Each row comes from the steps of one walk. Every step used is in the known rows, and no mark comes twice. Write the walk behind each row, first mark first.
Known rows
vefiv/mada/sigud/ziviluf/vupem/pivolu: [ -6  -3 -13   1  15  -2  18  -5  11  11  27 -19 -27  -5  28  12  14  -9
  20  23   9  23  39 -30  14 -19 -16  -8  11   2 -11   9 -20 -17 -26  26
 -27   2 -29   4 -21  22]
pivolu/vupem/ziviluf/vefiv/mada/sigud/gomo/pezup: [  0  -5 -16  18  32  -5  29 -16  22  35  23   3   9 -11  12  13  23  -3
   8  16  -9   7  13 -17  -2 -20 -12 -10  -9 -17 -16   9 -16  -7 -37  37
 -25   8  -7  -8 -12  30]
ganad/kinu/lobev/ziviluf/vefiv: [ -5  22 -16  28  23 -16  11  17  38  12  22  -1 -11   0  14   6  40  -1
 -16  -1   2 -18  21 -16  -6  -1   5 -22   2   8  22  42   1 -24  -4 -11
  -5 -11 -39 -12  -5  32]
dozu/kinu/pezup/gomo/ganad/pivolu/vupem: [  1 -16 -20  21 -17 -10  11  -1   4  19 -12 -14  43  10  15 -17  25  -6
  27  21 -16   2   1 -11 -21 -16  16  11  21  -1  -9  18   6 -17 -35   7
 -17  22  -7  -8 -50   0]
lilev/pezup/kinu/lobev/dobo: [-17  29  -5  21   7 -20  28  11  10  16  21 -27  13   6   9   0  27 -27
  21  -9 -13 -20   1 -23   8  -1   3   6   8  10  -8  26  -2 -30 -34 -21
  -3  -9 -15 -12  -9  -2]
dobo/dozu/kinu: [-10 -25 -14  13   0 -15   4   3  22  17  13  -2  14  -6  18   0  28 -21
  14   4 -29 -10  25  -1  -8   4 -14 -29   3  23  20  25  -3 -24 -15  19
  -6 -10 -13 -15 -14  15]
dozu/kinu/lobev/ziviluf/sigud/gomo: [-12  11  10  26   5 -38  21  10  30  16  22 -20  11  31  -9  -8  27 -21
  15 -26   0 -35  10 -26  -4   9   9  -9   4  36  10  32  18 -12 -25  -2
 -17  10 -31 -16 -29  12]
pivolu/vupem/ziviluf/lobev/dobo/dozu/kinu/pezup/lilev: [-14 -27 -24  40  -7 -48  20  -2  -1  18  31   1  35  11  -2   6  45 -26
   3  26 -23   8 -26 -31   7  -1  26   8  19 -11   1  37  -2 -12 -13  19
  12 -10  -9 -13  -5  -7]
ziviluf/lobev/dobo/dozu/kinu: [ -8  -7 -12  28   1 -37   7   4   2   7  14 -12  15   5   7  -8  25 -26
  15  13 -19 -10   9 -25   2   9  -1 -15  11  25  18  33   9 -36 -19   3
   3 -10 -12 -31 -20  -6]
pezup/gomo/ganad/kinu/lobev/ziviluf/sigud/mada: [ -6  29  -4  23 -10  -5  14  -7  -5  13  13 -39  -3  25 -11 -26  39  -3
   8  -9   6 -19  -4 -19 -12  -8  38  -8  19  19  10  23   0 -30 -44 -32
 -22   4 -28 -24 -28  13]
lobev/ziviluf/vefiv/mada: [ -6   2 -17  19  33   0  -9  -2  33  19  14  -3 -33 -22   5  16  23  -2
  -4   9  -4   4  46 -20  -9 -19 -17 -36  13 -15  13  43  -3 -16 -19  -4
 -13  -5 -32  -7  -2  30]
lobev/dobo/dozu/kinu/pezup/lilev: [-18 -12 -13  40  -1 -10  17  -7  19  21  21 -11  19   6   9   9  41 -34
   4   0 -27   3 -13 -21  -5   5   2 -22  26   2   8  44   3 -18 -31   2
   2 -12  -8 -14  -8   2]
sigud/ziviluf/vupem: [-17   0   4  -7  11  -4  10  17  30  20  20   5 -23  11  20  21  21  -6
   4  12  -6  -9  35 -20   5 -11 -25   3   6   4   4  14 -17 -25 -23  12
  -1  -5 -23  -1 -15  36]
kinu/pezup/gomo/sigud/ziviluf/vupem/pivolu: [ -5  -5   1  -6  14   9  29  11  26  33  31 -30 -20  16  35  13  24 -19
  24   1  12   6  -4 -29  -3 -30  -4  12  10  13 -17   8  -9 -26 -47  15
  -6  12 -33 -16 -37  24]
dozu/dobo/lobev/ziviluf/sigud: [ -7  19 -11  20   9 -30  10  12   8   3  23 -14 -17  18   4  -7  20 -20
  -7 -23  20  -2  24 -27  12  10   6 -15  10  19   6  27  14 -26 -16 -19
 -15  -5 -31 -19 -25  15]
pivolu/vupem/ziviluf/lobev/dobo/dozu/kinu: [ -6 -27 -22  28  -2 -56   5   3 -11   9  11   5  32   6   3  -4  25 -14
  11  26 -15  -6   3 -30   7  -3  17   7   6  14  16  22  -4 -21  -6  18
   6 -10 -15 -17 -11   0]
ganad/kinu/lobev/ziviluf/vefiv/mada/sigud: [ -3  23 -19  39  28 -15  22  -6  29  10  27 -14  -4 -13  15  -3  47   0
 -15   6  10   3  35 -21   2   0  10 -42   7   1  13  40   3 -20  -7  -2
 -25  -3 -33 -10  -3  23]
vefiv/mada/sigud/gomo: [  0   9  -2   9  25   6  16 -21  21  19  24 -28   0 -19   8  -3  22 -13
  17   6  -9 -10  32 -20   6  -1 -24 -28   1   0  -3  20 -10  -9 -49  21
 -40  -1  -8 -15 -27  13]
vefiv/ziviluf: [-10  -4  -7   1   9  -8   1  12  17  14  19  -4 -11   7  12  15  17   5
  -2   5 -14 -26  31 -17   9   5 -30 -15   2   5   8  23 -13  -6  -4   0
 -18  -6 -13 -19  -3  34]
lilev/pezup: [-16  -4 -17  -5  -2   9  24  11   9  22  18 -14  -8  -3  14  12  21 -21
  12  -5 -24 -13  29  -6  -3   1 -23 -19 -11   0 -11  18 -17 -24 -20   1
  -7  -2 -10 -13 -21  16]
mada/sigud/ziviluf/vefiv: [ -7   6  -1  19  21  10  29  -1  36  19  10   0 -19  -1  22  29  25 -14
  -1   1  -5  -8  26 -22   9   9 -21 -31   0   6   7  17   4 -14 -23  12
 -22  -7 -17  -7   2  25]
pivolu/vupem/ziviluf: [ -3 -20 -20   2  11 -20   7  10  11  19  14   7   7  -4  14   6  18  -3
   2  17  -9 -15  27 -18   1 -12  -7   2  -8 -15  -2  13 -22   4  -9  25
 -11 -11 -16   1  -9  30]
gomo/pezup/lilev: [-14  -1  -6   4  11   5  33   3  21  35  43   0  -6  17  10  14  26 -21
  -3 -10 -21  -3   9  -8  -8   3 -29 -29   2 -11 -15  24  -9 -14 -28  16
  -4  -9   2  -7  -9  17]
pivolu/vupem/ziviluf/sigud: [ -9 -19 -24   8   3 -22  19  18  -1  18  15  -9   0   8  15   3  17  -9
  -3   7   2 -19  21 -25   0 -13   4   0  -7 -12 -16  12 -13   0  -3  22
 -16   1 -16  -9  -9  23]
ziviluf/vefiv/mada/sigud/gomo: [ -1  11 -10  17  39  14  14 -15  37  18  14 -22 -11 -30  15  12  25 -12
  10  11 -15  -7  28 -19   4  -5 -31 -32   2  -9   1  29  -6 -17 -49  18
 -38  -1 -17 -19 -18  19]
dobo/lobev: [ -1  12 -20   0  17 -16   8  17  27   9  24 -10  -5  -9  18  -2  26 -19
   5   9  -4 -10  32 -11   4   7 -21  -8  -4  -3   9  25  -6 -17 -19  12
 -10 -13 -18 -20 -29  13]
ganad/kinu/lobev: [ -7  22 -16  12  14 -19  15  15  25   8  30 -13   3   3  18 -14  39  -5
  -4   8 -11 -19  19 -10  -3   0   0 -10  -7   7   7  31  -9 -19  -7   4
 -11 -15 -25 -14 -16  18]
ganad/pivolu/vupem/ziviluf/sigud/gomo: [ -2  -9 -22   9   2 -19  19  10  -1  23  14 -18   8   4  15  -3   3  -4
  13   7   8 -14   3 -34   3  -5   6  16   2  -2 -12   4  -8   2 -24  12
 -25  11 -11 -13 -32  -1]
ziviluf/vefiv/mada/sigud/gomo/ganad/pivolu: [  0   1 -15  22  19  14  13 -23  14  19   1 -27  -2 -23  19  -4  11 -10
  23  20  -4  12  16 -22  -7 -12 -13 -28  25  -8  -6  25   9 -20 -53  -7
 -43   9  -8 -15 -32   3]
sigud/ziviluf/vefiv/mada: [-15   9 -13  14  34   5  -7  -6  36  16  15   1 -45 -15   6  24  28  -1
   2  23 -20  12  34 -19  -1 -23 -21 -16   8 -12  10  35  -5 -16 -21   6
 -12  -7 -33   1  10  20]
dobo/lobev/ziviluf/vefiv/mada/sigud: [  3  14 -23  27  32 -11  14  -5  32  11  22 -10 -12 -25  15   9  32 -13
  -4   6  16  12  48 -22   8   6 -10 -41  11  -9  16  34   6 -18 -18   5
 -24  -1 -27 -16 -15  18]
dobo/dozu/kinu/lobev/ziviluf/sigud: [-17 -16 -11  30  -4 -45  22   8  17  19  26 -16   3  24   1 -13  35 -26
   4 -12  -1 -12  12 -17  -9   7  21 -30  12  32  13  34  27 -21   0   1
  -2   6 -26 -20 -17   9]
dobo/dozu/kinu/lobev/ziviluf/vupem: [-18 -22  -4  14   4 -47  11  16  33  22  28   5  13  14  14  -5  37 -17
   5   5  -9  -7  25 -10  -5   0   2 -16  17  25  22  32   7 -34  -9   9
  10   0 -31 -10 -27  33]
pivolu/vupem: [ -4  -9 -20   4  11 -10   7  15  14  15   6  -6  -8  -2  16  -1  19  -6
   0  22 -13 -15  36 -15  -6 -12 -20  -7  -7 -16  -8  18 -10 -10 -11  31
 -15  -6 -13  -6 -24  23]

Write each row's walk
[ -3  19 -16   7  21 -22   0   9  21   0  21  -5  -6  -4  14  -8  24 -17
   1   2 -11   2  23 -12  15   6 -16  -6   2   6   9  28   0 -27 -26  -3
 -13 -19 -25 -16 -25  15]	dozu/dobo/lobev
[-17  -4  -8  36 -11 -36  17  -3  15  24  19 -21  -6  14  -5 -19  40 -21
  12  -3 -12  -1  11 -10  -6  10  25 -28  16  28  19  28  17 -17 -10  -5
  -5   1 -28 -27 -17   5]	dobo/dozu/kinu/lobev/ziviluf/sigud/mada
[ -9   6  -1  14  17   1  17 -20  17  17  25 -12 -19  -3   8   9  28  -8
   7  10  -3  11  42 -24  11  -3 -13 -29   5   1   0  16  -4  -6 -23  17
 -28  -2 -13   2  -2  12]	vefiv/mada/sigud/ziviluf
[ -4   2 -21  21  33  10  18  -8  31  16  13 -17 -14 -30  25   9  29 -12
   0  15 -11   5  43 -16   2  -5 -27 -46   4 -18  -4  32  -3 -16 -24  16
 -30  -4 -16 -16  -5  20]	ziviluf/vefiv/mada/sigud
[ -2  31  23  15  18 -25  25   1  38  40  46 -10  11  23  -7   0  25 -15
  25 -22   4 -26  -4 -15  -6  -2   2   3   6  27   4  18   7 -17 -47  -1
  -8  -3 -13  -9 -19  23]	sigud/gomo/pezup/kinu/lobev/ziviluf
[ -9   0  -6  15   2  -7  18  13  10  21  19 -21 -21  16   6   4  14 -16
  -3 -21  17 -21  33 -28  -7   2  -3 -30   6  10  -1  22   5 -11 -12  -6
 -15   2 -19 -18 -17  23]	lobev/ziviluf/sigud
[  6 -23 -10  12  -7 -12  26 -14 -10  22   2 -10  34   3  16  -8   3  -7
  24  13   8  -9   4 -28   1  -3   8   2  12   0 -10  -4  -5   3 -40  11
 -38   6   3   1 -38  10]	mada/sigud/gomo/ganad/pivolu/vupem/ziviluf
[-10  22  -3  14   8 -13  36   7  18  30  54 -15  -9  35  -9  11  25 -30
   1 -34  16 -11  -6 -24  -1  14  -5 -12   6  10  -4  22   6 -20 -41   4
 -10   5 -10 -19 -32   6]	dobo/lobev/ziviluf/sigud/gomo/pezup/lilev
[ -9   6  -8  29  14 -24  18 -29 -10  12  31 -24 -22   1  -2  -2  29 -20
   7  29   2  23  13 -43  17   0   7 -24  18  10   6  22  13 -27 -28   5
 -11  -5  -6 -21  -8 -14]	vefiv/mada/sigud/ziviluf/lobev/dobo/dozu
[ -8   1  -8   0   6 -26   7  16   9  12  32 -10 -12  12   6   9  23   3
   2  17 -14 -24  24 -22  16  10 -24  -8   0   5   4  26  -5 -16   2   2
 -12  -6 -12 -32  -8  18]	vefiv/ziviluf/lobev
[  1  -9 -29   7   4 -13  11  14   6  19   4  -8  -1  -6  25  -9   8  -1
   5  26  -5   1  32 -19  -5  -4 -13  -6   5 -14  -9  11  -2  -6  -7  19
 -17   3  -8  -6 -34   2]	ganad/pivolu/vupem
[  3  11 -12   7  13 -21   4  12  25  13  25  -4  -9   0   7   3  23 -15
   1  -5  14 -11  39 -19   2  11  -9 -16   4   6  22  25  -1 -13 -15  -1
  -8  -9 -24 -12 -28  21]	dobo/lobev/ziviluf
[-11   2 -16  19  22 -29  12  -1  13  16  20 -21 -14   5   8 -16  25 -26
  -1  17 -12  -6  -2 -28  -3  -4   0 -14  13   4   6  35  16 -21 -26  -6
   2 -12 -13 -24 -23   7]	kinu/lobev/dobo/dozu
[ -3  -9 -20  19  33  -1  18 -12  27  20  22  -4   0 -33  23  16  28  -9
   1  10  -8   6  34 -20   9  -7 -15 -37   4 -18   2  28 -15  -3 -22  11
 -26  -7 -20  -9  10  27]	vupem/ziviluf/vefiv/mada/sigud
[ -4  15   3   9   9   1  22   9  25  35  33  -7  12   4  19   8  21 -15
  21 -12  -8 -16  17  -3  -8  -5 -18 -12   0  11  -9  11 -10 -23 -32  12
  -8  -9  -1 -12  -5  23]	gomo/pezup/kinu
[-10   1   3  11   8   9  20   1  20  33  16 -25 -18  -8  22 -10  26 -17
  15  -2 -10  -4  32  -9  -6  -4 -18 -36   3   3  -4  16  -9 -12 -28   5
 -18 -12 -16 -28 -13  16]	gomo/sigud/mada
[-13  -2   9   2   7  -1  34   8  26  21  21  -2  -6  11  28  19  23 -12
   2   4   5  -9  38 -24  14   6 -23 -15   5  10  -3   4 -11 -23 -26  20
 -16  -2 -13  -4 -18  34]	mada/sigud/ziviluf/vupem
[ -5   6 -10  -2  13 -24   7  27  31  15  27   0  -6   1  20   7  24 -12
  -1   3  19 -10  46 -19   6   4 -17  -4  10   2  15  22 -11 -29 -18   3
   0  -4 -28 -13 -38  37]	dobo/lobev/ziviluf/vupem
[ -2  -6 -18   9  -2 -18  35   8  -4  39  26  -9  10  21  14  -4   0  -6
  14  -2  10  -4  -6 -26  -8  -8   7  15  -3   2 -26  -6  -6  -2 -24  16
 -15  20   1 -17 -34   3]	ganad/pivolu/vupem/ziviluf/sigud/gomo/pezup
[-13   8  -9   3  -4   8  21  12  14  24  22 -18  11 -12  18  18  25 -20
  27 -13 -20 -23  22  -3   4   1 -16  -9  -3   9  -6  15 -20 -30 -30  -1
 -11  -9 -10  -8  -5  10]	lilev/pezup/kinu
[-23  -7   4  30  -2 -35  41  -5  22  37  53 -11  10  48 -15  -1  38 -35
   8 -30 -13  -9 -28 -15 -12  11  14 -25  13  33   2  32  25 -25 -32   9
   0   9 -11 -16 -21   2]	dobo/dozu/kinu/lobev/ziviluf/sigud/gomo/pezup/lilev
[ -5  -9   1  13  -6   3   9  -5  22  19   1 -17  34  12   6  -5  35 -18
  28  -1 -24 -16   1  -6 -20 -13   3  -3  13  10   1  29  -2 -22 -50  -3
 -14   9 -13 -15 -33  22]	dozu/kinu/pezup/gomo/ganad
[  0  30   7  35  40 -16  16 -16  48  22  31 -25   6 -19   2   7  37 -12
  18  -2   4 -14  14 -26  10  -2   1 -22  17   9  13  36  11 -16 -51   1
 -34  -5 -28  -7  -4  15]	pezup/kinu/lobev/ziviluf/vefiv/mada/sigud/gomo
[-13  -9  -6 -10   8  17  36   4   7  33  24 -32   7   4  21   4  25 -25
  18 -27 -14 -20  12 -12  -5  -4 -19 -27 -10  15 -14  12 -10 -36 -44   2
 -11  10 -10 -25 -28   6]	lilev/pezup/gomo/sigud
[  1 -11 -15  -4   8  -8   5  22  15  17  21 -11 -22   2  27  13   3 -11
  12   3  17  -5  38 -27  -3 -14 -17  -6  11   7   2  17 -20 -18 -20   6
 -10  -4 -35  -4 -35  41]	lobev/ziviluf/vupem/pivolu
[  6   2 -25  -5  12 -23   4  29  19   8  27 -11 -17  -2  29   7   9 -15
  13   7  26   2  37 -24   5  -6 -12   6  10   6  10  18 -16 -24 -18   8
  -7  -5 -40 -10 -46  31]	dobo/lobev/ziviluf/vupem/pivolu
[ -6   3   7  12   8   2  31  -7  20  20  20  -7  -9  10  15  15  23 -15
   5  -3   0 -10  31 -24  11  13 -16 -27  -2  14   3   7  -1  -6 -23  16
 -23  -6  -9  -3  -8  18]	mada/sigud/ziviluf
[ -7   5  13  -4  19 -11  26   0  15  25  38 -22 -12  21   6   4  30 -15
  15  -5  -1 -15   4 -32   7  -3  -7 -10  -2  24   2  14   9 -32 -39  10
  -8   1 -17 -24 -17  -4]	pezup/gomo/sigud/ziviluf/lobev
[ -3  25   0  38  32 -19  37 -10  38  37  42 -11   5  -1  11   4  40 -13
   9  -6  10   9  21 -15  -2  -5   6 -36  15   3  -7  29  17 -20 -26   4
 -17   3 -16  -9   6  22]	gomo/pezup/kinu/lobev/ziviluf/vefiv/mada/sigud
[  0  18  -9  13  17 -29  -3   5  19   4  22   2  -9   6   3  -3  22 -14
  -4 -13   8   1  29 -19  13  10  -4 -13   9  16  21  29   5 -22 -22 -15
 -11 -15 -31 -10 -25  22]	dozu/dobo/lobev/ziviluf
[ -3  11   5  -3  16   6  22   1  27  37  29  -9  -6  12   7   4  13 -16
  17  -9 -15 -19   9  -8 -13  -4 -29  -7 -10  10  -8  11 -10 -17 -46  15
 -12   0  -2 -20 -33  26]	sigud/gomo/pezup
[ -7  21  -2  26  16  -9   4   3  29  11  10  -9  -6  11  -3   1  32  -4
   4  -2   0 -27  -2 -17 -18 -15  14  -5  11  17  21  40   5 -30 -38 -22
 -17  -8 -35  -9 -21  36]	sigud/gomo/ganad/kinu/lobev/ziviluf/vefiv
[-20  12 -15  21   3 -21  25   1   3  21  27 -30   8   0  10  -2  32 -33
  21  -1 -19 -10 -14 -18   4  -2  11  -2  13  16   0  26   6 -40 -34 -17
   5 -11  -9 -19 -10  -7]	lilev/pezup/kinu/lobev/dobo/dozu
[ -3  29  -2  17  15 -26   6   5  14   5  24 -20 -14  18  -5  -5  17 -21
   4 -28  17 -15   9 -30  15  10   3  -1   7  28  12  25  12 -27 -41 -17
 -23  -3 -31 -23 -37  13]	dozu/dobo/lobev/ziviluf/sigud/gomo
[ -8  23   4  16  13 -24  10   4   6   8  20  -9 -24  21  -4   9  17 -14
   7  13  -1  -9  12 -45  12   2  -5   4   9  11   7  24   5 -21 -24  -9
   0 -11 -16 -16 -11   0]	sigud/ziviluf/lobev/dobo
[-10   6 -18  -4 -15  26  16  -1 -13  11   7 -24  19   7  10   2  29  -7
  17 -11 -20 -24   3  -2 -13 -12   2  -6  -4  16   0  15 -28 -50 -47 -17
 -16   3 -11 -13 -29  15]	lilev/pezup/gomo/ganad/kinu
[-13 -14  -2  -5  10  -3  23  21  17  24  27 -15 -33  15  39  13  10 -18
  20   0  15   4  24 -28   1 -25 -17  -4   7  20 -12   8 -11 -23 -20  17
  -9  -3 -35  -4 -21  28]	gomo/sigud/ziviluf/vupem/pivolu
[  3  -8 -18  33  11  -1   9 -22   2  20 -10 -16  -3 -10   6  -3   8   0
  14  24  14  14  26 -30 -10 -18   6 -22  29 -12  -4  20  14 -13 -39   2
 -42  18 -12   0 -38  11]	lobev/ziviluf/vefiv/mada/sigud/gomo/ganad/pivolu/vupem
[  0  14   2  25 -11  21  32 -12  13  19  13 -31  25   4  16  -6  35 -16
  17  -2   3 -19   0 -11 -12  -2  10 -11   4  11  -8  16  -9 -21 -49   2
 -35  -1  -2 -21 -36  29]	mada/sigud/gomo/ganad/kinu/pezup
[ -6 -13 -20 -12   7 -10   1  28  11   9  21 -11 -20   6  34  19   4   4
  10  17  -2 -13  28 -22  12 -13 -33   6   8   6  -3  16 -27 -16  -7   7
 -17  -3 -29 -17 -21  43]	vefiv/ziviluf/vupem/pivolu
[ -9  17  -3  26  16 -28  25  -1  15  34  37 -18   9  15  10 -11  28 -28
  16   1  -6  -3 -18 -17  -7  -7   8  -4  16  17  -3  22  16 -32 -36  -4
   7 -12  -1 -23  -9   6]	gomo/pezup/kinu/lobev/dobo/dozu
[-17  -4   4  16  25   7  22  10  39  28  15  -3 -34   6  25  23  26 -17
   2  -8  -2  -6  21 -21  -5 -12 -21 -30   1  11   2  25  10 -21 -17   6
  -7  -7 -28 -11   8  23]	gomo/sigud/ziviluf/vefiv
[ -4  24 -14  19  -2 -14  12   9  12  16  19 -26 -25   2   1  -7  26 -17
   5  -6  16  -3  33 -19   5  13   6 -16  10   4  13  19  -1 -13 -18 -10
 -16  -2 -26 -31 -28   9]	dobo/lobev/ziviluf/sigud/mada
[-17  10   0   7   8   8  41   3  17  35  45 -22 -10  30   1  12  21 -28
   5 -25 -12 -18 -12 -19  -8   2 -21 -17  -1   1 -24  20  -3 -19 -47  13
 -15   3   2 -20 -22   8]	ziviluf/sigud/gomo/pezup/lilev
[  3   6   5   6  16   8  29  -7  26  21  19 -23  10  -5  16   4  17 -20
  15  -7  -6 -30  21 -20   7  15 -27 -24  -7  12   1  11  -8 -10 -49  20
 -36  -5  -3 -19 -32  20]	mada/sigud/gomo
